Each row was made from one walk, in order. Every step used is in the known rows, and no mark comes twice. Write each row's walk.
In the rows, 128 means zero.
Known rows:
rabi > movo > meno: [121 145 157 120 137 130 134 142 172 124 128 118 132  62 176 156 115 133
 141 154 104  97  89 134 165 136 143 161 117 130 131  85 146 123 119 107
 139 172  91 156 133 146 135  94 142 143 121 133 142 133 120]
potu > movo: [ 91 132 104 130 144 105 104 141 159 120 146 120 115 101 163 203 136 110
 154 102 119 113 139 147 135 159 143 129 125 131 134 180 103 149 166 136
 144 126 137 135 119 117 127 128 148 125 125 123 145 134 133]
potu > movo > meno > sedus > nide: [ 94 162 119  96 150  81  91 204 177 136 180  87 158  71 153 195 153 167
 112  87  94  97  67  87 134 142  86 224 144 172  66 176 155 112 105 136
  72 102 179 139  87 150 194  78 123 143 115  89 143 145  60]
kuzug > sedus > fari: [ 76  89 112 153 135  89 187 121  82 127  88 174  44 125 149  68 135 141
 133 110 107 176 136  77  67  83 120  79 118 144 186 127  99 134 157 122
 115  88 163 143 124 100 136 146 105 104 113 155 162  66 185]
kapa > vupo: [105 124 103 135 150  87 116 122  94 121  60 114 112 142 147 124 117  80
 109 112 137 160 136 104 117 149 112 121 119 153 123 181 133 114 137 105
  96  88 101 141 101 122 129 138 119 137  91 142 179 130 159]
sisog > movo: [127 140 106 113 142 139 111  77 102 149  89 133 152 138 119 103 141  74
 150 138 130 128 125 147 134 118 127  73 139 120 137 121 139 119 140 138
 172 149 123 121 162  86 103 129 139 115 105 161 133 130 126]
zabe > movo > nide: [ 94 123 182 133 114 175  67  88 130 155 119 124  90 130 100 134 100 116
 117 115 136 137 168 178 127 163 108 109 103 108 166 127 129 106  77 101
 188 104  91  98 137 116 125 177 119 110 127 126 121 124 147]
kuzug > sedus: [125 139 123 147 167  98 130 112 119 162  98 155  90 114 111 107 125 107
 139 100  87 146 144  86 100 109 137  86 127 144 197 155  96 167 129 124
  93 115 123 135  85 135 163 142 128 120 113 160 159  89 138]
zabe > movo: [ 80  86 128 126 122 142  79  78 113 132 100 130 104 112 113 128 127 105
 118 116 141 138 160 143 106 173 114  97 127 103 182 110 134 131  93  99
 180 116 108 122 109 107 138 148 126 140 128 161 125  87 166]
kapa > vupo > rabi > movo > nide: [105 109 195 125 123 185 119 156 117 100 118 103 128 149 129 153  81 108
  88 166 106 122 108 142 139 135 101  97  60 184 118 156 151  57  91 129
 158  85  72  84 132 120  94 104 170 135 112  98 172 176 112]
zabe > movo > meno > sedus: [112  80 149 113 149 108 102 131 128 157 126 108  94  77 101  82 119 138
 121  81 159 146  95 130 140 166  78 151 153 161 179  99 179  70  66 119
 115 130 145 120  97 163 184 113  96 171 136 144 100  70 125]
kuzug > sedus > nide > movo > potu: [140 175 136 140 176 146 119 139  75 162 131 136  90  97 162 164 167 124
  96 177  30 132 148  82 130  94 116 143 137 143 146 112  90 171  51 106
  98 123  88  98 106 130 208  85 143 139 145 117 182  93  79]
meno > movo > potu: [118 115 107 189 124  91 139 155 110 182  90 133 111  99 161 155 139 111
 180 128 118 147 137 124 131 143 166 120 178 141 155 140 130 107 128 155
 122 134  86 107 134 151 143 204  91 131  91 142 171  72 104]
movo > fari: [119 139 142 146 122  78 109 123 128 159  99 165 102 183 137  75 132 102
 190 143 165 129 171 125 121 131 183 114 133  72 126 148  95 178 189 120
 127 113 133 139 123 173 102 145 144 136 102 117 143 134 123]
sedus > nide > movo > potu: [115 174 139 122 130 148  96 148  83 136 130 120 119 120 186 181 163 125
 106 168  77 118 138 102 140 108 127 173 128 108  98  92 101 173  77  95
 133 161  75 110 127 127 162  90 148 139 146 110 178 142  85]
rabi > movo: [105 144 141 129 114 147 126 100 144 115 121 132 150  84 146 150  96 109
 147 154 107 101 111 136 148 151 138 132 100 108 161 125 135 144 117 111
 167 156 100 146 117 112 121 103 159 148 105 135 154 131 141]
sedus > nide > movo > rabi: [121 173 133  93 102 172 106 118 111 118 169  91 144 130 158 161 178 134
  83 156  92  73 135  86  90 105 110 158 108  85  87  88  98 165 108  81
 136 177 100 125  97  99 142 117 137 123 125  77 144 179 127]
rabi > movo > potu: [119 140 151 156 142 131 129 136 152 155 107 144 128  64 169 184 115 114
 166 174 114 114 119 137 182 147 144 143 136 123 147  95 127 136 103 133
 156 146  74 139 127 138 140  98 141 147 123 128 153 109  96]
sedus > fari > movo > nide: [100 111 166 143 102 151 169 121  95  91  84 151 106 164 105  60  91 186
 121  99 161 190 124 152 120  75 111 115 101 133 103  90 115 134 164  90
 157 112 147  87 180 114  45 145 127  67 134  92 133 146 170]
movo > sisog: [125 155 118 142 114 109 118 112 141 158 122 130 111 149 119 117 156 134
 172 108 120 130 128 108 103 124 139  99 135  86 127 137  94 152 192 128
 115 154 108 145  94 118  95 169 121  94 112 103  95 144 150]
sisog > movo > zabe: [154 194 133 129 153 148 124  87 130 178 141 116 130 145 120  94 108  71
 140 166 143 107 111 170 161  95 125  83 152  93 137 143 122 100 117 160
 174 157 124 139 173 106  88 129 143  75 129 150 116 145 141]
gaki > vupo > rabi > movo: [109  72 131  99 125 152  92 140 145  76 128 132 187 142 132 159 112 140
 123 132 132 172 128 121 139 154 124 113  84 138 142 109 143 138 133 136
 162 132 140 138 166 144  73  86 201 151 160 122 126 150  80]
gaki > vupo > kapa: [162 109  66  92 132  94 104 140 161  84 114 180 109 184 139 145 113 125
 127 121 159 163 173 103 126 155 147 145 127  85 116 111  97 164 170 109
 111 113 154 169 159 140 109 106 134 135 156 146  81 162 113]
kuzug > sedus > potu > movo > sisog: [173 153  97 143 129 150 176 119 161 124 175 131 142 125  83 187 181 164
 110 133  57 124 160 123  81 124 143 114 139 144 159 196 116 158 152 186
  97  80 138 157 100  81 149 171 101 109 147 151  77  86 182]
sedus > meno: [124 126 108 120 106 134 106 112  79 106 134 148 171 130 159 156 119 141
 115 117  91  91 187  83 106 122 154 120 117  84  60 140  95 213 133 102
 120 122 124 138 116  88 137 133 150 134 138 168 172 168 150]
potu > movo > sisog: [127 148 108 136 139 111 115 137 183 141 170 116 102 111 137 197 171 136
 166 110 113  97 117 151 127 148 136 122 136 102 117 181  92 140 195 152
 124 127 133 139 107 108 106 159 126  96 140  81  88 148 146]
gaki > vupo: [114 120  90 122 146  84  80 128 142 120  86 135 154 148 135 140 132 127
 140  87 157 202 164 124 135 148 141 138 115 116 127 148 130 165 177 113
 109 130 150 169 162 159 104 147 150 122 138 131 133 138 114]
vupo > kapa > movo: [160 157 113 119 112 113 146  94 126 127 108 168  71 193 123 102 107  76
 117 138 138 111 124 105 136 112 148  90 136  91 159 106  92 135 141 103
 140  96 118 133 107 131 136 129  99 128 126 145  99 135 140]
gaki > vupo > sisog > movo > zabe: [186 118 101 143 132 135 140 128 121 152 141 106 142 192 109  75 124 106
 119 159 149 174 156 199 166 135 119  85 131 129  95 164 126 121 142 171
 144 112 145 149 157 145  70 112 166  57 161 148  55 157 112]
gaki > vupo > zabe > movo > rabi: [153  64  66 135 111 135  75 103 163  89 165 142  84 165  75 172 166 142
  87 123 213 184 167 159  98 157 110 116 142  92 119  89 120  92 115 106
 101 126 130 148 162 110 156  94 113 105 201 126  82 140 104]
potu > movo > zabe: [122 185 132 143 158 111 115 144 184 152 192 102 104 112 159 203 102 111
 157 130 134  85 134 165 153 137 148 131 142 109 140 189  90 123 157 158
 141 133 133 156 145 130 113 135 151  81 148 123 140 154 149]
potu > movo > meno > sedus: [122 124 125 115 173  73 125 201 183 136 165 111 110  66 153 163 135 133
 157  70 146 112  72 137 163 150 119 179 152 184 131 161 156  89 139 149
  82 146 163 137 107 175 171 108 117 153 131 113 123 113  96]
kapa > vupo > rabi: [ 86  79 122 110 136 117 113 161  85 101  77 117 114 191 135 125 110 105
 102 111 125 167 126  86  79 137 105  69 110 181 120 148 122  99 147 128
 116  90  95 104  88 136  88 119 157 145 100 136 180 139 124]
sedus > potu > movo > rabi: [130 139 104 104  88 167 156 124 185 101 171 105 175 143 126 237 173 164
 108 129 125  87 180 122  80 146 145 147 139 126 106 142 122 156 162 170
 151 136 124 169 123  84 115 185 104 126 117 137 111 136 168]

Which walk is each row?
[151 131 115 119 103 102 153 147 145 104 153 141 173 168  97 119 136 131
 155 126 174 107 150 136 119 148 165 157 138 145 133 197 149 148 145 186
 117  78 194 157 131 154 149 143 107 187 117 146 111  95 130]
meno > sedus > potu > movo > fari
[141 142 144 156  84 164 128 127  75 126 155 127 173 135 140 158 108 142
 117 113  74 100 180 137 112 121 165 133  96 102  67 177 123 138 106 126
 131 108 111  85 161  87 136 209 108 118 117 140 183 167 141]
sedus > meno > movo > nide
[111 133 128 141 138  80 104 147 161 138 143 154  99 147 151 164 153 108
 196 134 166 102 159 165 136 158 191 124 136  91 115 192  91 166 186 148
 134  77 152 134 135 159 119 135 153 131 120  97 126 138 114]
potu > movo > fari
[142 135 148 129 130 121 131 106  83 111 124 155  81 177 164  75 132  71
 163 160 159 100 164 156 148 110 188 109  97  73 152 118  83 162 144 112
 150 167 105 112 153 162 111 114 161 161 138 114 131 135 141]
nide > movo > fari
[174 144 143 178 129 159 154 120  72 148 155 157 139 113 106 141 112 147
 100 131  31 101 182 117 107 103 155 115 105 143 115 201 116 131  81 141
  92  74 131  77 136  90 185 199 100 111 128 151 181 127 136]
kuzug > sedus > meno > movo > nide
[146 137 110 104 133 153 121  80 137 176 122 114 153 139 115 111 174  96
 150 148 150  97 123 135 118 116 113  87 152 113 114  93 120 106 162 154
 167 174 126 124 134  83 100 152 118  99 105 112  98 152 121]
sisog > movo > rabi
[137  87 139  98  98 162 153 121 123 112 123 112 156 112  76  95 121 157
  64 103 141 140 125 125 104 154  89 170 151 174 163  77 200 104  42 138
 123 128 139 145 107 134 186 149  70 189 137 204 100  55 161]
zabe > movo > meno > sedus > potu
[142 110 103 150  85 141 150 118  95 134 167 112 188 114 133 173 162 168
 119 133 101  60 178  83  80 134 154 122 141  89  64 139 115 138 144 139
 112 133 125 109 103  75 141 210  91 130 111 121 147 159 146]
sedus > meno > movo > rabi
[161 143  90 118 103 135 164 137 158 105 179 102 177 132  77 161 155 173
 124  95 117 106 113 118 103 145 125 145 135 148 129 190 155 123 144 191
 102 123 164 159  98 102 130 173  87 142 124 134  66 112 163]
meno > sedus > potu > movo > sisog
[119 174 196 139 111 179 108 111 164 144 135 125 131  97 136 153  81 111
 142 147 107  95 122 165 166 133 134 146  74 118 151 134 136 119 107 110
 183 146  86 125 149 130 122 129 150 116 116 104 150 161 122]
rabi > movo > nide
[ 98  93 152 120 138 133  93 121 140 139 107 119  87  96 145 134 132 130
 117 121 140 141 131 146 114 163 116 142 141 124 145  79 151 119  89 104
 148 136 102 126 122 129 150 134 120 141 142 155 112  95 139]
zabe > movo > meno
[124  68 145 122 140 146  88 179 153 123 123 141 164 124 147 199 133 160
 141 157 137 187 142 131 171 150 136 121 128 148 122  91 132 127 130 154
 148 120 115 124 168 172  90  82 197 153 162 114 131 127  31]
gaki > vupo > rabi > movo > potu
[194 168 121 135 100 113 153  96 144 149 140 158  71 205  91  89 146 103
 129 156 129 101 101 114 126 108 143  76 148  59 147 110  79 131 178 115
 125  94 108 130  90 121 116 154  80 107 137 101  42 155 151]
vupo > kapa > movo > sisog
[134 189 169 149 129 152 135 100 174 145 168 114 135  94 149 148  70 103
 141 182 125  83 108 151 173 123 140 126 112  89 158 128 121 117 118 130
 166 154 107 166 140 128 118 110 160 106 137 135 145 150 150]
rabi > movo > zabe
[ 98  88 149 140 114 116  89  83 116 149 102 153  88 166 103  81 138 111
 154 155 183 134 178 163 107 167 148  98 138  67 160 119 122 147 116 111
 171  71 121 124 121 142 128 143 131 148 134 134  99  92 140]
zabe > movo > fari
[133 143 127 116 156 140 121 117 132 165  96 130 132 113 144 110 160  93
 144 140 128 132 105 154 151 107 136 119 152 144 107  88 147  99 135 143
 138 167 122 127 167 115 118 116 130 114 119 158 120 130 101]
sisog > movo > meno
[140 170 159 114 144 176 105  94 119 171 114 136 133 156 102 101 120  75
 143 138 121 122 128 178 159 106 122  92 111 132 117 143 131  95 120 138
 187 143 111  94 188 105  89 156 132  83 112 131 126 160 116]
sisog > movo > nide
[163 135 150 106  98 152 188 140 158  89 141 109 203  80 112 120  96 162
  90 147 111  99  83 109 152 125 121 190 117 179 143  96 202 107  70 149
 111 170 132 173 120 146 177 103  98 191 113 184 121  95 131]
rabi > movo > meno > sedus > potu
[110 103 157 138 118 136 171 139  89  98  97 136 123 145  74  18  64 178
 129  73 182 186  88 131 130  80  72 132 110 167 129 108 146  98 133  99
 120 113 195  71 155 144  75 132 117  94 122  81 128 121 151]
meno > sedus > fari > movo > nide
[139 167 131 107 141 103 110 163 132 116 114  94 215 111  77  83 113 198
  93  86 112 153  62  67 126 101  63 209 166 160  65  97 162 157 101  87
  55 125 176 103  70 174 148  55 130 128 129  84 121 141  58]
fari > movo > meno > sedus > nide
[133 128  94 107 113 129 156 139 139  82 155 114 188 113 107 171 111 140
 109  85 127 109 123 121 115 152 123 155 130 178 149 187 164 134 108 172
 115 122 171 160 114 121 155 143 108 173 117 170 134  87 156]
meno > sedus > potu > movo
[175 123 110 153 133 135 176 131  73 156 117  89  95 188 116  60 112  60
  90 187 138 139 117 174 153 122  98  67 144 169  93 190 137  68 103 172
 129  68  88 119  98 108 105 108 139  81 110 160  99 148 156]
kapa > vupo > sisog > movo > zabe
[134  91 134 112 114 161 100 140 161 103 156 117 181 154 106 159 149 174
 136 139 121 164 118 135 129 148 125 101  89 112 119 119 133 122 183 154
 139 135 137 138 147 134  55 109 185 123 163  76  60 160  87]
gaki > vupo > rabi > movo > sisog
[100  79 111 135  99 139 185 112 121  94  96 134 131 146 105  73 154 203
 133 121 197 164 122 110  74  91  92 106 143 108 106  41 103 144 198  94
 141 138 168 106 123 102  49 137 110  75 130  79 102 133 173]
sedus > fari > movo > rabi
[149 139 136 131 154 120 131 133 149 118  84 124 154 115 105 103 111 155
 136 106 139 165 109 133 141 106 125 157 154 132 102  58 128 168 154  89
  98 168 118 108 130 167  91  95 144 111 148 113 109 137 112]
fari > movo > meno
[149 182 157 131 145 126 122 115  69 129 144 149  96 161 130  80 165 106
 105 190  66 109 157 102 101  90 152 129 100  94 137 148  74 192  99  99
  99  86 136 109 113 147 185  85 151 145 135  99 150 132  93]
kuzug > sedus > nide > movo > fari
[ 77  88 128 129 124  70 178 184 108 124 110 140  70 106 172  44 121 168
 144  75 171 157  73  88 110  90 111 157 137 171 126  88 147  78 148 131
  96 145 188 151 124 153 138 120  89 143 108 132 141  90 143]
movo > meno > sedus > fari
[177 133 134  96 119 168 191 140  88  70 152 109 153 122 133  91 117 124
  75 118 110 111 107 121 138  91 128 174 115 185 148  69 160 114  68 139
 102 234 117 142 142 158 167 116  99 202 149 183 130  93 159]
nide > movo > meno > sedus > potu
[ 98  84 125 132 127 111 189 149 109  86  76 146 110 125 148  73 127 205
 120 105 167 194  97 121 109  81 115 139 142 143  93  44 130 145 180  87
 119 138 154 117 156 131  63 104 121  89 146 117 114 116 167]
sedus > fari > movo > meno
[133 111 100 176 110 112 135 153  65 142 123 144 167 103 172 190 144 153
 138 144  80 111 177 103 126 131 177 130 165 108  74 144 120 154 107 146
 110 110  99  96 139 102 164 183 105 143 122 163 192 104 108]
sedus > meno > movo > potu
[151 128 121 131 134 148 125  88 156 130 104 114 167 139  65 118 125 164
 141 111 161 135 136 115 120 115 111 117 156 107 116  72 105 173 183  98
 118 172 126  95  94 136  71 136 139  89 129  75  97 152 137]
fari > movo > rabi
[116  67  72 152 137 113  93 105  82  74 115 149  42 167  96 147 111  74
  49 144 172 178 124 149  92 160  98  88 128 149 144 145 144  63  48  83
  97  69  80 113 121  81 181  69  93 130 156 188 160 111 155]
kapa > vupo > zabe > movo
[108 162 162 140 140 134  97 157 172 145 154 123 102 112 140 215 117 112
 153  99 115 101 145 177 156 143 138 135 104 138 122 189 103 125 142 134
 158 117 118 111 157 122 114 159 140 100 125  87 145 174 127]
potu > movo > nide
[ 84  89 145 121 114 104 197 166 134  98 129 133  97  52 177  74 111 169
 137 125 153 122  36 105 140 110  98 177 118 165 149  86 181  63 116 122
 127 149 171 156 132 130 152  83 102 154 117 124 135  90 140]
rabi > movo > meno > sedus > fari
[137 166 145 107 120 104 103 129  70 123 153 117 147 164 133  48 129 109
 118 153 134  90 114 100 125 113 128 171 103  98 112 147 125 151  94 101
 106 125 160 119 100 167 169  76 139 185 119  84 140 141  88]
meno > sedus > nide > movo > fari
[139 136 153 121 144 111 144 153 166 129 144 112 140  42 141 108  99 128
 143 126 130  93  44 112 185 141 109 181 128 165 156 104 182  89  92 122
 109 175 135 145 106 169 174  73 130 168 118 133 121 112  96]
rabi > movo > meno > sedus
[151 136 117 105 174 102 125 137 124 171 116 116 141  95 109  56 131  96
 149 106 143 126  59 137 170 109 102 137 172 175 131 110 179  67 113 161
 111 176 156 116 142 150 151 100 106 147 112 146 111 110  84]
sisog > movo > meno > sedus
